Each row was made from one path, in order. Every step used is in the known rows, and no mark comes twice. Write each row's path.
Known rows
a-u-x-n: [-16 -29   8  -3  -8   5 -32  12  13 -12 -22  13 -20  40  -3  11   9 -53
  39   8  23]
x-n-g-r-u: [-82  52   2  -3  26 -11  64  26  18   3 -40 -30  -3   7 -22 -24 -39  11
  22   0 -18]
r-u-x: [ 12  11 -34   1   8  -4 -29  21  -4 -11  -8  13   3  51  -6   9 -41 -28
  15  15  14]
a-g-r: [-15  31 -14  34 -11  12  19   8  10  -1 -21 -19 -34  46 -31 -46 -28  33
   4  14   8]
n-a-u: [  4 -13 -34  27 -36 -26  55 -11   7  -1 -16  -2 -21  62 -28  30 -20 -11
 -10  -9  -3]
r-u-x-n: [-28  12 -24 -32  20   8 -33  34  19   2 -31  11   5  45  -7  17 -24 -37
  32  -1  27]
u-x-n-g-r: [-58  18  26  44  11   9  12  31  13   2 -10   7 -32 -10 -15 -35  15 -15
  35  36  -2]
g-x-n-a-r: [-25   2 -41  11 -15  26  39  -3  37  22 -31 -21 -39  27 -17  -3  22 -11
  17 -12   7]
x-n: [-28  -3 -13  -5  44   5  13  27  41  11 -19   8  -5  58 -42  12 -15 -14
   8   1  26]
x-n-g: [-53  17  11  11  30  -2  51  40  22  -7   0   5  -5  35 -41  11 -23  -1
  19   7  -2]
u-x-n: [-14 -12  -7   6  27  20 -40  33  25   6  -9  27 -17  42 -23  11   7 -39
  30  17  30]
a-x-n-g: [-42  -6  -1  -8  -8  20  34  23  11 -26  13 -19  -3  28 -18  14 -10 -23
  40  -2  -5]
n-a-g-r: [-20  33 -38  41 -48  -2  51   4  18  17 -25 -21 -42  53 -33 -25 -14  33
 -15  -3   0]
u-n: [ 16  25 -35  10  33  -3 -22  28  30   9 -17  46   3  51 -24  -2 -22  -7
   7  12  -9]
n-a-r: [  0  -8 -69  26 -11  -2  35 -10  19  -1 -14 -11 -31  76 -22  20  -9  34
 -25 -39   1]
x-n-a: [-28  -3 -35   8  14  -7  42  23  42  26 -21  10 -15  61 -50  38  -8  -9
  -7 -14  18]
r-u: [ -4  22 -41  -9  29 -14  17  18   9  -7 -19  -3  10  64 -25  14 -61  -1
  -5  -3   8]
u-x-n-a: [-18 -11 -23  15  -5   2  -6  24  28  27  -7  26 -19  47 -29  31  16 -37
  11   3  26]
x-n-a-r-u: [-51  14 -76 -45   5  -3  35   6  35   9 -53 -31  -9  70  -8  42 -27  23
   1 -68   6]
g-x-n-a-r-u: [-40  25 -64 -27 -16  18  44   0  28  19 -51 -34 -18  30  -3   7 -10  -7
  25 -26   1]

Write each row's path
[-25   5 -29  -3 -48  19 -13  30  23  14 -16  10 -35  63 -20  17   4 -11
  30  -9  30]
u-x-n-a-g
[ 13  10 -20   3   2 -11 -15  10  22  -8 -35  29   1  44  -8  -2 -16 -17
  19   3 -24]
a-u-n
[ 15  25  -9  23 -31  37  17   7   4  -8  -2 -10 -34  34 -28 -41 -27 -12
  28  43  12]
a-g-x
[ 25 -20 -54  13 -39   3  32 -10   7  -3  13 -10  -9  59 -25  32 -12 -21
  -5 -10  -1]
n-a-x
[-13   8 -17  22  -3  14  50  15  34  40 -16   4 -26  16 -40   3  11 -38
  18  25  12]
g-x-n-a
[-17  10   6  14  27  26  22  18  35  22 -14   4 -19  12 -35 -20   1 -45
  31  44  20]
g-x-n
[  2   5 -58 -12  -1  13 -40   4  -1 -25 -24 -13 -12  56  17   7 -30   5
  18 -25  11]
a-r-u-x
[-72  52 -44 -29 -30  -5  52  20  29  24 -64 -35 -24  47 -23 -10 -27  28
  14 -29   8]
x-n-a-g-r-u
[ 30   5 -66  -6 -30   3  -3   5  25   4  -5  21   0  48  -7  22   1 -23
  14 -17 -27]
u-n-a-x
[-46  53  -8  27   8 -20  74  17  -3  -8 -19 -25  -6  13 -21 -32 -53  24
   6  13 -27]
n-g-r-u
[-44  27 -11  -8  21   9 -23  26  22  15 -46  -3 -12  14   0 -24 -10 -26
  31  13  21]
g-r-u-x-n
[-37  -6 -58  -3   5   5  32   6  43  14 -36 -18 -31  70 -21  29   6  18
  -7 -53  12]
x-n-a-r
[ 15  28 -82 -42 -33  -6   0   3  16   5 -27   6  24  49  10  34 -32 -19
  24 -29 -33]
r-u-n-a-x
[ 17  28 -30  32 -62  20  53   6   8  13  -2  -8 -38  36 -36 -19 -17  -7
  17  28   2]
n-a-g-x
[-13  65 -64   8   0 -31  27  14  29  36 -59  13   4  27 -12 -10 -23  15
   0 -15 -37]
g-r-u-n-a
[-13  62 -37  -4  30 -13  -2  22  30  16 -56  15   8  23  -5 -34 -36   8
   9   3 -26]
g-r-u-n
[ -2  26  14  60  -7  13  63  16  -6 -10  21   6 -19  -5 -34 -31 -27 -20
  29  59 -21]
n-g-x
[-36   1 -49 -42  16  22 -45  18  17 -11 -43 -15  -9  53  14  14 -10  -8
  33 -35  25]
a-r-u-x-n
[-33 -12 -21  -1 -17 -20  48   4  27  12 -35  -2 -20  61 -30  35  -2 -19
   4 -19   9]
x-n-a-u
[-73  32 -10 -27  -9  11  53  12   3 -14 -27 -50   2  -1   3 -20 -26  -8
  45  -8 -20]
a-x-n-g-r-u
